What can hang from each mark:
N: F P
Z: J X
V: B J
H: J
U: B
E: P
P: C E J N
J: F H P V Z
X: K Z
B: K U V
K: B X
F: C N
C: F P

In the rows, zero is written as 128.
Known rows, with every way that one mark hangs from another:
P{E J{Z} N{F}}: [171 144 125 107 149 131 122 113 150 159 169 135 131 132 138 129 107 137
 109 136 125 114 131 130 124 110 158 120  90 122 123 154 136 124 129 115
 160  91 140 122 108 129 126 156]
H{J}: [128 136 143 162 108 131 126 130 123 131 127 126 128 134 121 137 124 125
 124 131 145 131 138 125 127 125 110 137 134 104 129 121 130 127 124 137
 120 120 134 109 156 131 128  98]
X{Z{J{H}}}: [ 96 141 136 152 131 134 141 125 120 137 141 130 111 133 154 154 100 130
 137 121 120 135 141 124 137 129  91 126 140 110 139 149 132 153 131 143
 133 112 134 158 187 130 160 138]
E{P{J N{F}}}: [182 173 113 117 158 124 150 160 133 164 158 134 132 133 144 125 144 137
 122 149 122 109 151 112 109 124 155 111 106 100 130 144 129 148  98 138
 139  76 138 100 129 135 121 153]
J{F{C}}: [152 154 134  97 163 126 127 143 127 159 148 134 132 135 113 126  91 130
 134 151 114 119 133 127 119 119 154 121 134 124 123 143 132 142 139 141
 125 139 136 151 112 124 135 165]
U{B{V{J{P}}}}: [123  88 137 152 185 130 136 130 143 152 136 135 142 150 170 107 102 155
 135 130 127 125 148 117 125 129 139 114 145 181 125 125 144 166 114 140
 101 136 134 210 123 124 104 103]
K{B{U V{J}} X}: [126  97 122 107 122 114 144  99 119 155 118 130 155 137 152 129 118 129
 120 137 107 130 135 120 119 113 156 113 134 134 131 114 144 154 102 141
  97 147 126 179 118 122 139 184]
C{F{N} P{E J}}: [140 174 132 116 243 105 145 123 151 142 153 128 154 113 147 129  83 129
 111 129 116 122 150 158 113 131 163 115  97 142 126 152 133 132 105 165
 113 106 141 191 126 135 134 202]
F{C N{P}}: [143 191 154  88 141 124 156 139 157 187 130 134 136 118 106 130 111 117
 140 150 135 121 147 121 117 123 189 110 116 119 131 132 130 145  78 160
 107 117 135 123 118 125 128 143]
X{K{B{V}} Z}: [142 115 141 145 163 123 191 105 107 130  71 114 131 137 146 137 121 150
 109 140 134 131 120 130 121 132 158 128 128 126 132 143 139 151  92 132
 121 155 117 146 149 118 137 171]
P{C N{F}}: [160 165 146 119  67 126  97 132 150 171 161 133 126 125 114 145 138 137
 127 138 102 113 155 111 103 110 152 100 128 109 126 130 126 154  95 137
 115  98 143 112 107 129 121 187]
P{C{F}}: [141 162 150 134 124 113 101 143 142 149 143 128 129 126 132 141 118 131
 128 128 103 118 144 134 105 117 166 112 135 119 126 133 124 145 111 156
 109 130 140 152 117 124 132 193]
Z{J X{K}}: [137 157 142 119 141 130 157 120  91 116 120 118 109 141 152 121 137 137
 126 131 136 124 109 125 124 117 123 123 115  97 126 141 124 144  99 152
 134 144 130 119 151 127 142 124]
N{F P}: [129 157 153  89  96 135 138 127 152 160 138 126 129 116 115 131 150 126
 127 138 131 125 142 104 125 127 150 110 109 115 135 135 130 142  96 131
 119 105 140 112 112 128 112 120]
E{P{C{F} J{Z}}}: [154 170 135 132 205 105 128 164 134 162 162 133 132 134 164 142 108 134
 123 139 108 107 142 146 109 112 221 120 111 118 123 157 126 145 106 151
 140 113 140 138 125 120 137 168]
C{F}: [139 156 135 133 157 121 116 135 132 134 122 127 128 134 137 124 126 132
 131 127 118 124 132 128 115 124 141 127 131 121 127 138 127 133 123 150
 118 130 135 133 135 128 131 170]
K{X{Z{J}}}: [115 138 134 144 130 126 167 117 100 117 134 112  98 133 174 133 108 140
 145 135 115 130 139 116 139 125  77 114 110 145 137 135 131 147 106 155
 142 117 133 185 168 129 160 176]
Z{J}: [116 135 126 128 123 129 136 127 111 133 161 128 126 119 150 136 124 130
 133 124 121 131 127 128 140 133  96 121 132 120 130 130 125 137 126 132
 134 123 132 135 137 126 130 118]
V{B J{H Z}}: [117 126 122 126 182 134  60 116 145 148 145 147 129 159 143 144 102 114
 138 118 129 116 128 127 127 100 139 148 159 114 128 135 130 155 133 148
 128 124 133 132 162 127 145  54]
P{C}: [129 131 143 128 101 119 115 133 137 145 148 128 129 124 122 144 121 129
 125 130 113 123 139 133 117 120 152 115 128 127 128 125 125 140 116 134
 118 131 134 147 109 124 130 152]
X{K Z{J{P}}}: [117 141 143 160 116 125 181 114 106 113 108 110 105 138 168 127 105 152
 136 122 132 123 124 117 132 131 115 116 101 144 143 152 131 162 101 152
 142 118 134 173 145 132 132 126]
X{Z}: [119 128 133 137 147 126 147 123 128 121 108 122 119 136 143 133 115 138
 132 125 119 129 136 128 133 128 125 120 120 139 131 144 133 140 118 138
 140 126 127 155 151 128 146 160]
P{C E N{F}}: [157 135 146 102  93 120 103 119 154 162 171 129 132 119 112 152 120 132
 122 134 121 118 152 127 108 115 158  91 109 108 129 131 128 145 105 126
 129  93 146 154  95 129 118 174]
K{X}: [136 131 130 136 122 127 142 124 120 117 120 118 110 134 136 120 123 128
 138 142 130 126 133 116 120 120 111 126 111 142 132 114 129 131 115 139
 128 125 130 149 141 133 140 153]
E{P{C{F}}}: [143 158 142 125 171 100 117 165 130 148 145 128 134 126 143 148 126 130
 139 138 122 114 154 138 102 125 196 111 128 105 129 135 122 157  93 157
 119 113 141 152 126 122 128 160]
V{B}: [138 116 124 125 146 130 112 124 134 120 124 126 127 140 124 129 135 122
 137 123 130 123 126 128 129 125 114 135 143 125 126 128 123 140 113 145
 127 127 127 135 126 127 132  67]
J{F{N} H}: [133 165 130 105 164 127 119 151 137 167 126 128 140 137 112 150  93 127
 128 146 127 126 144 129 116 121 175 134 139 118 130 137 128 130 129 146
 102 113 139 140 155 131 138 155]
U{B{V}}: [140  99 143 158 157 142 142 132 136 135 123 136 133 133 141 113 128 147
 128 140 134 132 134 132 131 129 128 122 149 152 118 131 137 142 111 130
 104 144 127 168 137 118 116 120]
H{J{V Z}}: [119 145 125 152 132 141 134 127 137 135 120 124 129 138 120 132 107 130
 128 126 138 118 125 130 138 114 139 160 137 120 128 135 136 129 117 125
 139 127 141  91 156 119 117  75]
N{F}: [127 146 132 112 105 132 119 121 140 145 133 132 126 122 123 130 145 128
 126 130 122 125 136 108 122 124 143 120 130 120 128 128 131 133 118 128
 118 113 139 115 130 127 122 141]
P{C E}: [125 100 142 113 130 113 117 123 139 136 156 124 135 117 123 151 104 122
 121 124 132 130 138 147 119 126 156 107 108 126 128 125 127 133 125 121
 131 124 136 186  98 125 127 136]
J{P V}: [116 123 111 134 132 133 164 137 145 130 107 113 132 131 129 112 110 136
 138 117 127 118 130 116 124 138 145 134 127 155 138 132 136 145 116 133
 131 123 137 154 107 127 103  93]
V{B{K U}}: [147 106 136 133  71 142  96 114 130  99 116 122 141 133 101 134 134 111
 144 123 123 122 119 126 144 112 111 134 152 140 124 136 122 142  98 150
 122 140 132 124 104 130 143  39]
K{B}: [123 123 128 116 131 120 137 119 124 144 128 128 144 120 129 139 123 129
 117 131 127 129 133 134 124 137 145 133 137 118 129 135 132 126 123 123
 122 138 126 122 120 124 127 137]
C{F P{J{Z}}}: [135 178 136 150 205 121 117 119 139 132 159 139 133 131 156 118  91 139
 117 127 102 113 136 153 125 115 152 136 117 150 122 166 134 136 131 151
 130 124 136 128 129 128 136 181]
V{B{U}}: [134 108 127 118  88 130  94 108 138 118 114 134 142 136 107 132 144 116
 134 114 122 124 120 135 131 112 143 123 146 122 128 138 125 145 108 151
 120 126 127 144 106 125 138  67]
Z{X{K{B}}}: [148 139 143 110 144 122 153 112 105 127  91 117 126 141 129 123 129 136
 111 139 138 124 113 131 105 121 173 139 118  93 126 149 129 137  95 141
 123 160 122 110 134 124 140 139]
J{P{E}}: [118  87 132 125 149 120 144 115 138 122 127 119 133 127 132 130  93 130
 131 119 154 132 134 132 127 143 147 120 102 151 136 129 133 132 136 120
 139 113 134 190 101 134 112  90]
F{C N}: [140 177 134 108 153 120 134 130 146 174 128 140 134 121 117 127 102 120
 139 143 124 121 142 123 111 118 175 121 138 124 122 125 129 135  96 159
 107 123 134 128 136 125 136 159]
J{P{N} Z{X{K}}}: [171 156 150 145 125 133 135 115 120 122  93 120 105 170 136 106 104 154
 135 139 149 106 117 125 107 102 186 135  99 130 125 156 131 153  98 144
 149 122 128  91 124 133 123 117]
K{B{U} X{Z}}: [118 119 139 126  76 116 151  94 118 124  91 118 126 132 132 141 113 133
 129 135 107 130 138 127 124 116 155 118 113 136 140 147 138 141  94 147
 124 128 128 185 134 125 163 199]
C{P{E J N{F}}}: [160 149 129 117 166 128 131 110 151 140 179 135 142 116 130 127 110 137
 107 136 117 117 152 134 117 126 115 105  92 133 128 154 137 145 119 131
 133  83 140 154 105 141 121 172]
J{P{C E}}: [117  91 146 124 124 110 128 119 145 138 146 118 132 123 128 145  90 131
 130 121 138 127 146 138 115 134 167 102 103 153 134 128 129 143 124 128
 132 113 140 208  83 128 116 113]
C{F{N} P{E}}: [124 165 143 113 215 107 119 111 150 135 140 130 149 109 135 138  87 128
 129 128 133 126 155 156 117 131 165 116 112 144 128 139 130 136  95 159
 106 107 143 185 133 131 124 176]
X{K}: [145 142 137 137 113 131 144 120 114 111 103 120 116 132 126 123 136 134
 122 132 141 123 109 125 119 118 137 134 110 117 131 132 126 134 113 134
 129 135 128 115 134 130 127 127]
F{N}: [130 155 127 113 143 122 136 131 139 151 117 129 138 124 125 132 122 127
 131 134 130 126 138 130 122 125 160 126 129 132 126 121 127 121 103 144
 112 118 131 124 139 128 128 147]
N{F{C}}: [140 169 140 106 117 132 116 118 149 169 144 144 124 120 114 128 129 122
 134 140 117 121 142 103 111 115 156 116 141 111 124 131 134 147 115 143
 110 117 141 118 127 124 129 146]

Rows:
[141 168 155  77 185 111 147 134 156 158 127 118 148 114 123 139 105 122
 130 133 148 128 147 139 117 130 191 107  91 117 134 140 126 131  84 155
 117 107 141 166 118 129 119 158]	C{F{N{P{E}}}}
[179 160 132 139 119 122 136 150 139 163 169 128 132 136 131 131 119 140
 113 138  94 111 144 134 109 117 139 104 112 122 126 140 126 146 117 142
 131 114 131 130  94 134 134 203]	P{C J N}
[172 142 126 105 219 121 141 133 129 134 181 124 149 131 130 126  74 146
 108 145 112 117 145 158 127 130 113 108  82 143 127 166 135 142 142 128
 145 104 135 186  90 141 126 187]	C{P{E J{F} N}}
[141 121 115 108 179 118 167 141 151 144 155 115 146 115 129 133  99 126
 106 122 106 117 128 145 121 127 156 111 101 131 130 142 132 137 119 124
 144 129 141 193  88 123 128 149]	P{C E J{V}}
[176 193 125  84 206 117 162 156 139 190 148 132 147 134 128 120  78 129
 119 161 101 113 139 128 113 118 188 115 120 127 120 151 133 131 120 161
 114 128 138 152 118 128 143 204]	P{J{F{C N}}}
[157 117 142 120 173 125 179 113 103 133  74 117 134 145 139 121 136 142
 106 143 143 130 113 131 108 126 179 132 133 101 121 138 135 145  90 138
 110 171 115 114 136 117 131 144]	Z{X{K{B{V}}}}
[126 153 141 148 127 130 169 112  96 110 117 115 107 131 162 136 119 145
 129 128 126 127 116 126 133 125 100 119 107 120 136 152 128 155 101 148
 144 127 130 149 164 128 146 148]	X{K Z{J}}
[148 121 134 117 113 127 126 114 153 148 139 125 128 131 122 129 108 139
 131 130 143 122 150 112 113 131 151 105  98 137 135 136 134 146 115 124
 139  79 143 154  98 138 101 128]	J{P{E N{F}}}
[133 178 153 132 135 102 123 146 158 175 124 121 135 130 136 139  98 138
 138 129 111 115 162 127  95 122 214 109 128 145 130 130 126 147  84 178
  94 111 146 170 108 128 118 188]	J{P{C{F{N}}}}
[163 147 134 128 135 113 119 162 129 152 156 130 129 133 129 146 129 135
 139 144 128 112 155 137 108 121 172 103 121 106 130 129 121 162  90 137
 135  96 133 127 114 128 120 143]	E{P{C N}}
[200 152 124  92 203 122 150 147 133 169 176 130 143 141 121 123  67 135
 114 157 113 114 135 140 114 119 146 105  93 115 122 160 136 139 148 135
 147 117 137 177  85 135 137 200]	P{E J{F{C}} N}
[149 146 160 181  60 122 119 141 141 159 145 122 120 147 117 143 101 143
 133 134 133 116 164 122 106 118 137 115 129 121 134 122 128 160 101 150
 118  95 142 133 110 137 110 125]	H{J{P{C N}}}
[139 139 140 116 140 129 102  96 150 134 167 136 137 113 116 138 117 137
 124 133 134 122 155 134 120 126 117 106 106 131 130 138 135 150 109 124
 126  83 142 149 111 137 112 151]	C{P{E N{F}}}
[140 142 118  81 207 135 135 145 125 140 114 116 132 154 128 115  96 143
 129 138 113 109 112 133 129 109 191 144 126 133 118 165 136 130 121 132
 151 154 138 125 126 115 130 136]	J{F V Z{X}}
[103 146 112 135 126 144 148 141 130 141 147 127 128 119 135 138 110 121
 136 115 124 127 128 121 135 128  99 140 151 108 140 134 131 150 128 134
 126 119 140 135 159 126 130  93]	Z{J{H V}}
[128  92 131 124  95 122 147 103 126 150 104 134 164 122 117 140 133 131
 113 129 119 137 128 138 127 130 177 121 151 120 127 130 137 136 111 123
 102 149 119 132 102 115 125 148]	K{B{U V}}
[147 107 133 114 222 131 125 148 127 161 155 134 152 151 159 115  99 156
 125 149 109 123 138 128 130 122 135 114 146 161 118 138 142 154 129 137
 104 151 137 214 129 119 117 155]	U{B{V{J{F}}}}
[145 121 137  98 178 125 176 132 144 144 150 119 141 120 133 129 109 121
 110 134 143 129 130 140 135 138 143 111  68 124 135 150 131 129 124 122
 150 117 130 166  94 134 126 114]	N{P{E J}}
[173 176 151  93 192 132 132 124 110 143 112 130 112 160 122 114  86 140
 129 160 130 107 105 131 108  92 211 135 113 111 113 167 133 145 118 149
 139 163 135 120 132 119 148 155]	J{F{C} Z{X{K}}}
[127 131 166  75 106 118 124 120 163 164 163 122 136 105 106 156 128 122
 122 136 136 126 153 122 118 126 178  89  90 114 136 133 129 149  94 126
 122 102 148 166  85 124 114 123]	N{F P{C E}}
[137 130 109 110 182 145 117 152 143 139 115 119 137 150 103 136 107 123
 137 129 121 115 127 125 125 121 128 150 161 112 134 146 130 157 129 147
 123 129 139 152 143 126 130  71]	J{F H V{B}}
[145 121 113 136 148 152 134 139 136 104 114 108 134 131 112 123 122 117
 147 124 122 114 118 119 143 125  93 151 158 147 127 133 124 146  93 144
 131 145 136 121 121 128 125  25]	J{V{B{K}}}
[147 158 126  78 207 117 109 144 129 176 169 139 144 144 137 125  81 129
 133 147  98 113 136 118 114 111 148 114 132 124 122 138 137 155 140 149
 120 143 141 174 115 127 138 182]	V{J{F{C}}}
[157 133 132 103 123 130 112 114 148 144 151 130 132 123 116 136 126 130
 123 133 137 123 142 121 119 123 138 109 106 110 129 131 131 135 116 117
 137  90 141 134 112 133 116 155]	P{E N{F}}
[129 118 126 127 207 121 148 111 135 114 164 129 143 116 138 128  91 128
 107 125 129 128 138 156 131 137 116 117  94 150 129 150 135 132 136 127
 138 118 131 186 112 136 132 138]	C{P{E J}}
[148 142 146 114 157 125 139  99 105 129  93 123 122 146 134 127 118 139
 114 139 142 119 107 139 112 109 201 149 115 102 121 157 131 131  98 134
 137 161 123  88 138 118 140 128]	J{Z{X{K{B}}}}
[141 185 138 125 159 129 137 114 152 166 174 148 133 115 129 115 113 128
 117 142  97 114 152 118 111 119 137 112 124 132 124 152 139 155 116 156
 108 112 142 138 115 131 134 173]	N{F{C{P{J}}}}
[138 151 160  69 132 128 138 112 163 174 153 135 132 107 103 137 112 114
 131 141 143 126 145 112 119 125 172 101  95 106 133 141 135 150 103 131
 124 107 145 147  98 126 119 120]	N{F{C} P{E}}
[177 192 114  82 252 108 178 177 129 187 153 133 151 134 139 127  88 129
 126 167 117 109 147 131 109 125 213 117 111 116 123 149 131 141 102 165
 125 111 139 150 125 128 138 175]	E{P{J{F{C N}}}}
[142 146  91 119 223 128 179 158 130 140 136 125 138 131 153 119 112 132
 125 134 127 106 120 137 132 123 188 145 114 131 130 154 134 135 112 122
 164 116 134 110 135 119 120  93]	E{P{J{V Z}}}
[135 100 130 133 125 135 119 120 126 127 132 129 159 133 137 132 119 122
 129 127 109 128 124 118 141 112 125 118 151 151 123 120 136 150 115 137
 105 155 130 148 112 127 133 119]	B{K U V{J}}
[171 174 107 119 207 135 163 157 136 143 161 118 152 135 125 108  90 152
 114 143  89 102 139 143 124 125 108 125 108 149 130 167 137 155 124 140
 136 115 139 146  99 134 116 188]	C{P{J{F V} N}}
[172 183 134 144 166 131 140 129 142 156 173 147 132 129 124 109  92 134
 123 144 103 110 151 138 110 117 114 113 119 132 124 154 135 163 118 153
 123 111 130 130 108 138 136 193]	F{C{P{J N}}}
[133 123 145  83 164 102 136 141 149 167 146 112 150 126 122 154  68 138
 128 141 130 120 156 144 112 132 213 100 103 162 131 135 129 138 111 142
 119 109 149 224  82 127 113 153]	J{F{N} P{C E}}
[145 109 142 175 152 143 182 127 109  98  88 101 109 140 156 129  99 139
 144 154 126 133 140 110 138 124  89 127 129 180 128 119 135 151  96 143
 126 146 125 167 167 130 156 156]	B{K{X{Z}} V}
[136 151 131 100 161 117 146 146 136 160 117 114 144 139 128 128  90 144
 134 143 127 119 146 125 120 133 183 122 119 162 130 135 131 131 117 150
 114 110 140 166 115 131 112 147]	J{F{N} P}
[175 175 140 133 155 106 108 171 133 156 153 130 131 135 136 145 121 139
 142 143 119 108 159 137  95 117 187 103 123  98 129 136 120 165  84 158
 126  96 141 130 119 129 124 185]	E{P{C{F} N}}
[127 119 114 127  89 150 130 124 125 105 137 115 145 120 114 132 129 113
 151 112 108 116 111 123 158 117  81 136 162 138 132 142 124 153  86 154
 127 138 142 133 109 124 134  19]	Z{J{V{B{K U}}}}
[172 177 145  77 185 127 173 162 140 183 161 127 140 134 121 117  92 131
 118 161 110 114 136 122 123 124 163 108  95 120 129 162 135 150 129 149
 132 133 136 146  87 129 134 168]	N{P{J{F{C}}}}
[123 136 112 137 166 137 172 121 116 109 113 102 107 141 164 125 114 133
 156 123 107 116 130 114 139 124  64 126 131 145 140 138 131 167  81 169
 143 121 137 191 164 125 152 103]	K{X{Z{J{V{B}}}}}
[137 147 122 125 149 135 150 157 125 142 122 111 141 140 109 130 102 135
 124 137 127 118 132 124 131 124 124 146 133 114 131 139 135 135 125 135
 126 131 146 130 140 124 116 116]	H{J{F V}}
[142 132 133  87 169 122 185 150 160 161 157 110 144 112 121 134 104 125
 110 128 119 117 135 141 124 130 172 101  75 128 139 149 132 146 102 127
 143 125 141 187  73 124 118 128]	N{P{C E J{V}}}
[168 196 113 150 204 129 151 151 149 138 148 127 143 130 137 103  98 146
 119 127  89 103 145 140 111 121 112 125 115 133 131 163 136 158 104 160
 125 112 140 136 114 135 120 216]	C{F P{J{V} N}}
[145 109 136 130  84 124 161  95 109 135  82 126 152 127 115 134 140 136
 105 133 133 133 108 137 118 120 188 127 136 108 130 136 137 144  96 130
 100 156 119 126 107 117 123 147]	X{K{B{U V}}}
[112 133 133 133 129 119 173 107  97 134 132 112 114 124 176 142  99 141
 135 139 111 133 145 123 131 133  93 121 118 138 139 141 135 148  97 146
 135 125 131 179 161 125 159 185]	K{B X{Z{J}}}
[106 123 109 127  88 146 114 119 140 131 132 134 139 130 112 142 126 109
 142 101 116 122 120 126 138 114 110 135 169 101 139 144 128 165 106 158
 118 117 140 148 138 123 139  45]	Z{J{H V{B{U}}}}
[118 125 156 148 140 111 102 132 160 155 142 125 127 130 126 153  72 125
 133 117 137 127 158 135  96 127 182 112 120 125 138 138 130 157 133 151
 109 106 148 210 116 133 127 144]	J{H P{C{F} E}}
[109  99 144 126 178 130 113 106 143 132 117 129 115 153 135 136  73 125
 135 123 166 129 132 135 118 119 192 138 116 130 129 149 135 137 141 128
 144 118 135 163 144 130 138  63]	J{H P{E} Z{X}}
[121 134 137 134 147 122 179 132 100 128 132  99 103 148 179 126  75 158
 150 144 110 122 148 111 136 133  99 110  99 174 141 148 135 158 117 157
 143 110 141 221 139 134 145 175]	K{X{Z{J{F P}}}}
[122 108 123 136 179 123 139 120 124 166 124 131 137 144 160 140  95 125
 122 141 125 133 149 111 109 121 136 134 149 119 136 107 143 159 122 139
  95 140 126 169 165 129 144 169]	K{B{V{J{H}}} X}
[140 115 117  76 160 119  77 124 130 139 144 132 159 154 125 135 116 125
 130 126  98 112 125 129 129 104 144 114 142 127 125 146 131 155 125 159
 119 134 138 185 100 127 139 107]	V{B{U} J{F}}
[152 151 144 135 185 118 102 113 141 120 159 133 138 122 128 132  91 138
 131 127 131 121 151 155 116 127 118 113 105 129 130 149 131 150 113 145
 126 100 138 167 113 138 121 185]	C{F P{E N}}
[131 130 142 117 170 114 152 132 134 156 124 108 148 139 120 146  67 134
 124 144 161 128 154 134 122 137 170 128 105 132 132 131 134 125 115 145
 119  99 149 187 127 134 110 102]	H{J{F{N} P{E}}}
[172 181 139 114  94 137 109 123 152 177 152 146 126 128 108 122 124 129
 137 144 112 113 147 101 106 108 150 110 135 102 124 133 133 156 106 146
 117 102 141  97 119 130 127 179]	P{N{F{C}}}
[125 192 142 131 183 114 115 127 146 143 131 135 143 116 133 130 102 134
 133 132 116 121 154 144 111 125 158 122 131 144 126 138 129 141  88 172
  93 112 139 147 145 131 126 188]	C{F{N} P}
